Each row was made from one small tree. The marks that hang from a mark follow it in brackets, in the order of their numbers. Every link used is in the known rows. Write each row's tree.
Known rows
K725(K294 K754(K598) K969): [ 0.12 -0.36 -0.06  0.06  0.46 -0.21 -0.25 -0.02 -0.07 -0.04 -0.23 -0.09
  0.16 -0.50  0.18 -0.17 -0.15  0.24]
K209(K725(K294 K754(K598) K969(K831))): [-0.12  0.18  0.08 -0.02  0.04 -0.04 -0.35 -0.06  0.21  0.20  0.04 -0.31
 -0.06 -0.47  0.27 -0.08 -0.05  0.01]
K969(K725(K754(K598(K810))) K831(K334)): [-0.20  0.41  0.16 -0.02 -0.44 -0.04  0.57  0.15  0.42  0.12  0.60  0.22
  0.01  0.47 -0.18  0.42  0.02  0.20]
K831(K334): [ 0.09 -0.10  0.00  0.02  0.07  0.05  0.49  0.47 -0.37 -0.03  0.15  0.42
 -0.11  0.35  0.07  0.19  0.37 -0.21]
K754(K598(K810) K725(K294 K969(K831))): [-0.09  0.32 -0.07 -0.10 -0.01  0.01 -0.42 -0.23  0.01 -0.25  0.13 -0.11
  0.11  0.37  0.02  0.20  0.03 -0.46]
K810(K598): [ 0.22 -0.37 -0.14 -0.09 -0.19  0.09  0.26  0.46 -0.07 -0.09 -0.07  0.46
 -0.18  0.23  0.11 -0.05  0.05 -0.34]
K754(K598): [ 0.00 -0.40 -0.10 -0.07 -0.24 -0.08  0.09  0.56 -0.08 -0.13  0.17  0.29
  0.00  0.20  0.22  0.17  0.05 -0.26]
K754(K725(K969)): [ 0.05  0.04 -0.21 -0.01 -0.06  0.33 -0.29  0.20 -0.36 -0.11 -0.09 -0.04
  0.04  0.36 -0.07 -0.15  0.10 -0.23]
K209(K725(K294 K754(K598(K810)))): [ 0.17 -0.29 -0.02 -0.05 -0.15 -0.08 -0.21  0.64 -0.01 -0.06  0.15  0.27
 -0.31 -0.38  0.35 -0.34 -0.08 -0.37]
K969(K725(K294 K754(K598(K810))) K831): [-0.04 -0.01  0.12  0.01 -0.26 -0.17  0.25 -0.21  0.34  0.05  0.13 -0.05
  0.00  0.11 -0.19  0.13 -0.13  0.10]
K969(K831): [-0.07 -0.27 -0.03 -0.07 -0.33  0.06  0.29 -0.30 -0.11  0.00  0.04  0.16
 -0.12  0.36 -0.10  0.29  0.24 -0.21]
K969(K725(K754) K831): [-0.09 -0.06  0.07  0.06 -0.48  0.13  0.49 -0.27  0.21  0.31  0.03 -0.14
 -0.07  0.21 -0.40  0.08 -0.01  0.35]
K294(K725(K754 K969)): [ 0.01  0.11 -0.05  0.08 -0.01  0.22 -0.08  0.01 -0.15 -0.08 -0.46 -0.09
 -0.07 -0.24 -0.23 -0.26 -0.22  0.27]
K209(K725(K294 K754(K598(K810)) K969)): [ 0.15 -0.11 -0.04 -0.06  0.07  0.00 -0.49  0.29 -0.01 -0.07  0.10  0.11
 -0.08 -0.40  0.29 -0.48 -0.11 -0.14]
K209(K725(K294 K969)): [ 0.19  0.04 -0.02  0.00  0.18  0.17 -0.30  0.23 -0.38  0.04 -0.21 -0.06
 -0.11 -0.17  0.21 -0.47  0.24 -0.30]
K725(K294): [ 0.25 -0.52 -0.04  0.04  0.26 -0.08  0.17  0.10 -0.42 -0.10 -0.33  0.18
 -0.12  0.00  0.05 -0.11  0.22 -0.30]
K294(K725(K754(K598) K969(K831))): [-0.32  0.45  0.05  0.01 -0.26  0.05 -0.12 -0.16  0.31 -0.04 -0.14 -0.27
  0.04 -0.16 -0.11  0.24 -0.30  0.25]

Write each row's tree
[-0.27  0.41  0.01 -0.08 -0.38  0.07 -0.16 -0.32  0.33 -0.22  0.02 -0.03
  0.01  0.04 -0.17  0.16 -0.32  0.13]
K294(K725(K754(K598(K810)) K969(K831)))
[-0.29  0.44  0.19  0.06 -0.32 -0.08  0.62  0.31  0.42  0.31  0.46 -0.05
  0.04  0.32 -0.08  0.51  0.04  0.34]
K969(K725(K754(K598)) K831(K334))
[ 0.06 -0.26  0.02  0.06  0.38 -0.06 -0.04 -0.88 -0.09  0.13 -0.35 -0.22
  0.06 -0.31 -0.14 -0.06  0.03  0.27]
K725(K294 K754 K969(K831))
[ 0.17  0.04 -0.13  0.06  0.36  0.16 -0.34  0.11 -0.45 -0.12 -0.33 -0.19
  0.03  0.09 -0.05 -0.27  0.13 -0.31]
K754(K725(K294 K969))
[-0.17  0.38 -0.04 -0.01  0.10 -0.01 -0.38 -0.07  0.01 -0.09 -0.01 -0.38
  0.14  0.18  0.09  0.27  0.04 -0.34]
K754(K598 K725(K294 K969(K831)))
[ 0.09 -0.20  0.06  0.14  0.02 -0.19  0.24  0.50  0.13  0.12 -0.10 -0.15
  0.03 -0.18 -0.02 -0.08 -0.16  0.21]
K969(K725(K294 K754(K598)))
[ 0.26 -0.48 -0.06  0.10  0.54 -0.04 -0.11 -0.38 -0.31  0.03 -0.45 -0.09
  0.05 -0.44 -0.04 -0.36 -0.01  0.26]
K725(K294 K754 K969)
[-0.01  0.33  0.25  0.18  0.18 -0.08  0.71 -0.12  0.09  0.34 -0.03 -0.18
 -0.08  0.10 -0.27  0.23  0.20  0.27]
K969(K725(K294 K754) K831(K334))
[-0.01 -0.21  0.00 -0.07  0.18 -0.19 -0.20 -0.70  0.16 -0.10  0.01  0.00
  0.14 -0.17  0.01  0.07 -0.13  0.13]
K725(K294 K754(K598(K810)) K969(K831))
[ 0.06 -0.41 -0.16 -0.11 -0.06 -0.01 -0.24 -0.09  0.03 -0.18  0.18  0.29
  0.15 -0.03  0.05 -0.18 -0.19  0.18]
K725(K754(K598(K810)) K969)
[-0.13  0.26  0.13  0.06  0.52 -0.25  0.10 -0.27  0.12  0.13  0.08 -0.13
  0.16 -0.24  0.16  0.36  0.08  0.26]
K725(K294 K754(K598) K969(K831(K334)))
[ 0.01  0.09  0.14  0.07 -0.14  0.00  0.46 -0.26 -0.01  0.15 -0.18 -0.20
 -0.03  0.37 -0.30  0.14  0.21 -0.07]
K969(K725(K294) K831)
[-0.17  0.16 -0.03 -0.18 -0.49  0.16 -0.35 -0.11  0.30  0.05  0.43  0.09
 -0.07 -0.03  0.13 -0.09 -0.10 -0.04]
K209(K725(K754(K598(K810)) K969(K831)))
[-0.13  0.23 -0.04  0.05 -0.08  0.06 -0.19  0.37  0.10 -0.14 -0.23 -0.13
  0.04 -0.28 -0.01 -0.08 -0.35  0.25]
K294(K725(K754(K598) K969))
[ 0.17 -0.26  0.02  0.04 -0.10 -0.16  0.17  0.28  0.13 -0.05  0.02  0.09
  0.01 -0.01 -0.10 -0.18 -0.18  0.08]
K969(K725(K294 K754(K598(K810))))
[-0.01  0.32  0.13  0.04  0.53 -0.04  0.24 -0.46 -0.24  0.06 -0.07 -0.05
  0.10  0.17 -0.01  0.27  0.41 -0.06]
K725(K294 K969(K831(K334)))
[ 0.11  0.10 -0.16 -0.06  0.15  0.04 -0.52  0.29 -0.21 -0.35  0.03  0.05
  0.11  0.23  0.12 -0.11  0.00 -0.48]
K754(K598(K810) K725(K294 K969))
[ 0.02 -0.07 -0.13 -0.14 -0.34  0.17 -0.43  0.40  0.07 -0.04  0.34  0.24
 -0.07 -0.15  0.25 -0.40 -0.14 -0.04]
K209(K725(K754(K598(K810)) K969))
[-0.10  0.17  0.06  0.03  0.22  0.07  0.27 -0.51 -0.01  0.21  0.12  0.01
  0.05  0.04 -0.11  0.22  0.18  0.37]
K725(K754 K969(K831(K334)))
